Each row was made from one small tree. Brackets hold a mark, then the marks that hang from it, in alphabetical order. Every link used is in the known rows. Write each row's tree.
Known rows:
[sodu gezam tude [zova bogi sifog]]: [-1.11 -3.83 -2.11 -2.25 -0.30  4.64  2.78 -1.23 -0.57  1.55  0.51 -5.43
  0.71  3.23 -3.49 -0.35 -1.90 -1.08  2.98]
[zitinas [zova bogi [sifog [gesi [sodu tude]]]]]: [-3.05  3.29 -0.78  0.57 -1.83  1.24  1.74  1.49 -0.63 -0.27  1.63 -2.35
 -1.82  0.70  0.06  0.34  3.36 -0.68  1.38]
[gasus [gesi bogi [sodu gezam tude]] [zova sifog]]: [-3.69  3.55  1.69 -0.22  1.84  1.11  3.53 -0.30  1.03 -0.94 -2.95 -0.76
 -2.17  2.71 -0.57 -3.07 -1.93  4.64 -4.14]
[gesi bogi]: [-5.23  2.65  1.94 -1.11 -0.69  1.32  2.98 -2.66 -4.67 -0.50  1.00  1.23
 -1.18  2.03 -3.53  0.69  0.68  1.26 -1.25]
[sifog [zova [sodu gezam [tude gasus]]]]: [-2.81 -0.23 -0.90 -0.99 -2.00 -0.50  4.50 -0.92 -1.23  0.98 -2.45 -2.39
  0.43  4.68 -3.78 -1.92  0.10  4.39 -0.11]
[zitinas [zova bogi [sifog gesi] [sodu gezam]]]: [-2.44  3.01 -0.88  0.41 -2.79  0.39  2.19  2.46 -0.40 -1.64 -0.04 -3.15
 -1.62  1.04 -0.60 -0.27  3.00 -0.32  3.28]
[gezam [sodu [tude [gasus gesi]] [zova bogi sifog]]]: [-4.71 -1.48 -2.60 -1.95 -1.35  0.77  3.09 -0.56 -0.23  0.07 -0.23 -3.41
  1.11  2.15 -3.98 -4.57 -0.43 -1.98 -1.26]
[sodu gezam [tude gasus] [zova bogi [sifog gesi]]]: [-3.15 -2.80 -3.37 -2.27 -1.67  5.58  1.80 -1.91 -0.94  2.51  0.81 -6.19
  1.00  3.30 -2.19 -1.99 -2.38 -1.58  1.25]
[zova bogi [sifog gesi] [sodu gezam tude]]: [-1.59  2.19 -0.82 -0.77 -1.54  5.71  5.23  3.30  0.80 -2.04 -0.48 -4.49
 -1.08  3.75 -0.67 -1.92 -0.11  2.02  3.06]
[gezam [sodu tude [zova bogi sifog]]]: [-3.16 -2.35 -2.44 -1.58 -1.17  1.39  3.49 -0.63  0.37 -0.36  0.77 -2.88
  0.07  2.11 -4.96 -2.42  0.19 -1.19  0.92]
[gasus gesi [zova bogi sifog]]: [-6.37  3.97  0.22  0.18  0.34 -0.18 -0.27  0.80 -0.33 -1.02 -0.80 -0.44
 -0.52  0.20 -1.38 -3.62  2.01 -0.78 -1.51]
[zova bogi sifog]: [-5.60  2.79  0.62 -0.91 -1.28  3.45  1.82  1.06 -2.41 -1.03  0.86 -2.22
  0.09  1.29 -2.07 -0.11  3.99 -2.39  0.70]
[sodu gezam tude zova]: [-0.72 -4.58 -3.01 -2.45 -0.11  1.19  4.41 -3.22 -1.60  3.39  0.09 -4.38
  0.07  4.37 -6.28  0.26 -3.41  0.95  2.44]
[gasus [zova bogi [sifog gesi] [sodu gezam tude]]]: [-2.39  0.90 -0.44 -0.13 -0.86  2.12  2.91  2.14  1.47 -0.72 -0.90 -3.20
 -1.95  2.55 -1.28 -3.07  0.11  2.69  2.07]
[zova bogi [sifog [gesi gasus]] [sodu gezam tude]]: [-0.89  4.02 -0.11 -1.24 -1.77  5.16  5.17  2.27  0.33 -1.75 -1.66 -3.91
  0.02  3.79  0.67 -1.44  0.42  2.67  1.65]
[zitinas [zova [sifog [gesi bogi gasus]] [sodu gezam]]]: [-2.08  4.99  0.16  0.15 -2.44 -0.20  2.70  0.44 -0.27 -1.09 -1.85 -1.63
 -1.49  1.59 -0.07  0.90  3.04  1.95 -0.19]
[sifog [gesi [sodu gezam tude zova]]]: [-2.52  1.34 -3.53 -0.66 -1.04  1.95  4.19 -3.23 -0.54  1.52  0.86 -2.44
 -2.64  3.62 -3.81  0.23 -2.98  3.22  0.16]
[zitinas [zova bogi sodu]]: [-2.00  1.48  0.74 -0.15 -2.61 -3.86  2.48  2.00 -3.66 -0.90  0.60 -1.71
 -1.26  0.54 -2.03 -0.32  3.26 -0.92  3.61]
[sifog gesi]: [-6.00  4.28 -2.60 -0.07 -1.63  1.38  2.70 -2.26 -2.06  0.83  1.81  0.10
 -1.86  2.47 -4.46  0.36  1.13  1.02 -0.09]
[gasus [gesi bogi sodu] zova]: [-5.38  5.06  1.94  0.28  0.89 -2.64  1.81 -1.95 -1.96 -1.26 -1.53  2.04
 -2.76  0.98 -1.47 -2.89 -1.17  3.81 -4.36]

Write each row's tree:
[-4.52  2.97 -2.38 -0.64 -2.16  3.04 -1.66 -3.01 -1.50 -0.04  1.45 -1.71
  0.15 -0.10 -1.14  0.39  1.98 -2.55 -0.12]  [sodu [zova bogi [sifog [gesi gasus]]]]
[-2.90  1.96 -0.05 -1.09 -1.27  1.13  5.79  2.42 -0.06 -0.91 -3.26 -4.19
 -1.04  3.96 -3.77 -0.26  2.38  1.73  0.43]  [zova sifog [sodu gezam]]
[-4.83 -1.97 -0.77 -2.06 -1.44 -1.66  5.46 -0.32 -1.81  1.13 -0.12 -2.09
  0.08  3.39 -5.51 -4.51 -0.03  0.76 -0.45]  [gezam [sodu [tude [gasus [zova bogi]]]]]
[-3.81  3.05 -1.06  0.22 -2.51  3.49  2.65 -2.73 -0.40 -0.99 -0.52  0.09
 -1.13  3.77 -1.01 -2.25 -1.94  6.15 -1.10]  [sifog [gesi bogi] [zova [sodu gezam [tude gasus]]]]
[-5.13 -0.61 -2.40 -1.17 -2.00  0.13  1.94 -1.44 -0.38 -1.28  0.63 -1.88
 -0.28  0.91 -5.26 -1.88  1.54 -2.23  0.30]  [gezam [sodu [zova bogi sifog]]]
[-6.38  4.09 -0.55  0.27  0.80 -1.43  0.68  0.21  0.66  0.25 -2.03 -0.42
 -0.95  1.11 -2.88 -2.87  2.33  0.38 -3.14]  [gasus gesi [zova sifog]]
[-2.52  3.78  1.93 -1.78 -1.10 -2.69  4.17 -3.10 -3.34  0.63 -2.98 -0.96
 -0.77  2.80 -1.37 -0.24 -0.06  4.07 -2.01]  [gesi [gasus [zova bogi]] [sodu gezam]]
[-2.55  1.59  1.01 -1.84 -0.52  2.79  6.48  2.73 -0.43 -0.49 -3.79 -4.74
  0.12  4.87 -1.49 -2.90 -0.34  2.55 -1.75]  [zova sifog [sodu gezam [tude [gasus [gesi bogi]]]]]
[-0.78  2.78  0.46 -1.91 -0.89  0.78  3.01 -2.07 -2.10  0.81 -1.46 -2.77
  0.31  2.10  0.21  0.70  0.88  1.25 -2.48]  [gesi gasus [sodu tude [zova bogi sifog]]]
[-1.86 -0.12 -0.64 -1.12 -0.52  1.70  3.07 -0.41 -1.38  0.45  0.38 -3.64
 -1.38  2.12 -1.84 -0.16  0.04  0.26 -0.20]  [gesi [sodu tude [zova bogi sifog]]]
[-2.07 -2.31 -1.69 -1.48 -0.48  3.56  1.08 -0.53 -1.08  1.21  1.69 -3.98
  0.42  1.61 -2.60 -0.47  0.46 -2.37  1.85]  [sodu tude [zova bogi sifog]]
[-2.46  0.30  1.29 -0.36 -0.48 -0.02  2.62  3.15  0.09 -0.58 -1.08 -2.83
 -1.41  1.76 -1.44 -2.98  2.20  1.31  1.34]  [gasus [zova bogi sifog [sodu tude]]]
[-1.98  5.68 -0.34  0.06 -2.22  3.07  2.74 -3.95 -0.15 -1.50 -1.58  1.68
 -0.45  3.63  0.30 -0.60 -1.38  7.64 -1.79]  [sifog [gesi bogi gasus] [zova [sodu gezam tude]]]
[-3.63  2.20 -2.29  0.02 -3.17  3.01  2.35 -1.22 -0.57 -0.79  0.21 -1.49
 -0.28  3.44 -1.06 -2.97 -1.10  4.06  1.47]  [sifog gesi [zova bogi [sodu gezam [tude gasus]]]]
[-4.11  1.76  0.46  0.05 -0.75 -2.23  2.32  1.91  0.42 -0.02 -2.40 -2.00
 -2.11  1.70 -3.21 -1.82  3.61  1.62 -0.76]  [gasus [zova sifog sodu]]
[-6.93  4.03 -0.17 -1.56 -1.29 -2.46  4.06 -1.14 -4.59  1.50 -1.85 -1.90
 -0.03  3.02 -3.25 -2.70  0.66  0.20 -4.61]  [tude [gasus [gesi sodu]]]
[-3.34  5.12 -1.21  0.13 -2.10 -0.70  2.58 -0.82 -0.31  0.80 -1.18 -1.98
 -1.50  1.70 -1.07  1.88  3.77  1.01 -1.20]  [zitinas [zova [sifog [gesi gasus [sodu gezam]]]]]
[-6.23  3.01 -0.68  0.47 -1.12  1.70 -0.53 -0.17 -0.14 -0.22  1.11 -0.78
 -1.76  0.34 -1.68 -1.80  2.80 -0.27  0.09]  [gasus [zova bogi [sifog gesi]]]
[-2.24  1.89  1.53 -0.54  1.10 -1.45  4.07  0.13 -0.51 -1.07 -2.69 -0.10
 -1.68  2.97 -2.14 -4.28 -3.32  5.07 -1.10]  [gasus [gesi bogi] [zova [sodu gezam tude]]]
[-2.58 -4.49 -1.98 -3.00 -1.23  4.16  2.59 -1.38 -1.97  2.79 -0.12 -6.74
  1.74  3.53 -2.93 -1.82 -1.78 -2.10  1.31]  [sodu gezam [tude gasus] [zova bogi sifog]]
[-4.54  8.43  0.86 -0.37 -1.73  1.66  3.10 -4.38 -3.29 -1.01  0.06  2.18
 -2.20  2.05 -0.11  1.16  0.13  4.35 -4.20]  [sifog [gesi bogi gasus sodu]]
[-1.66  2.31 -1.81 -0.65 -0.98  4.18  6.44  2.60  2.05 -0.40 -1.96 -4.43
 -1.62  4.86 -2.59 -0.97  0.25  3.50  1.01]  [zova [sifog gesi] [sodu gezam tude]]
[-3.57  3.13  1.32 -0.62 -1.84  1.85  3.23  3.67 -1.65 -2.78 -0.84 -3.03
 -0.66  1.57 -1.12 -1.26  3.86 -0.76  1.51]  [zova bogi sifog sodu]
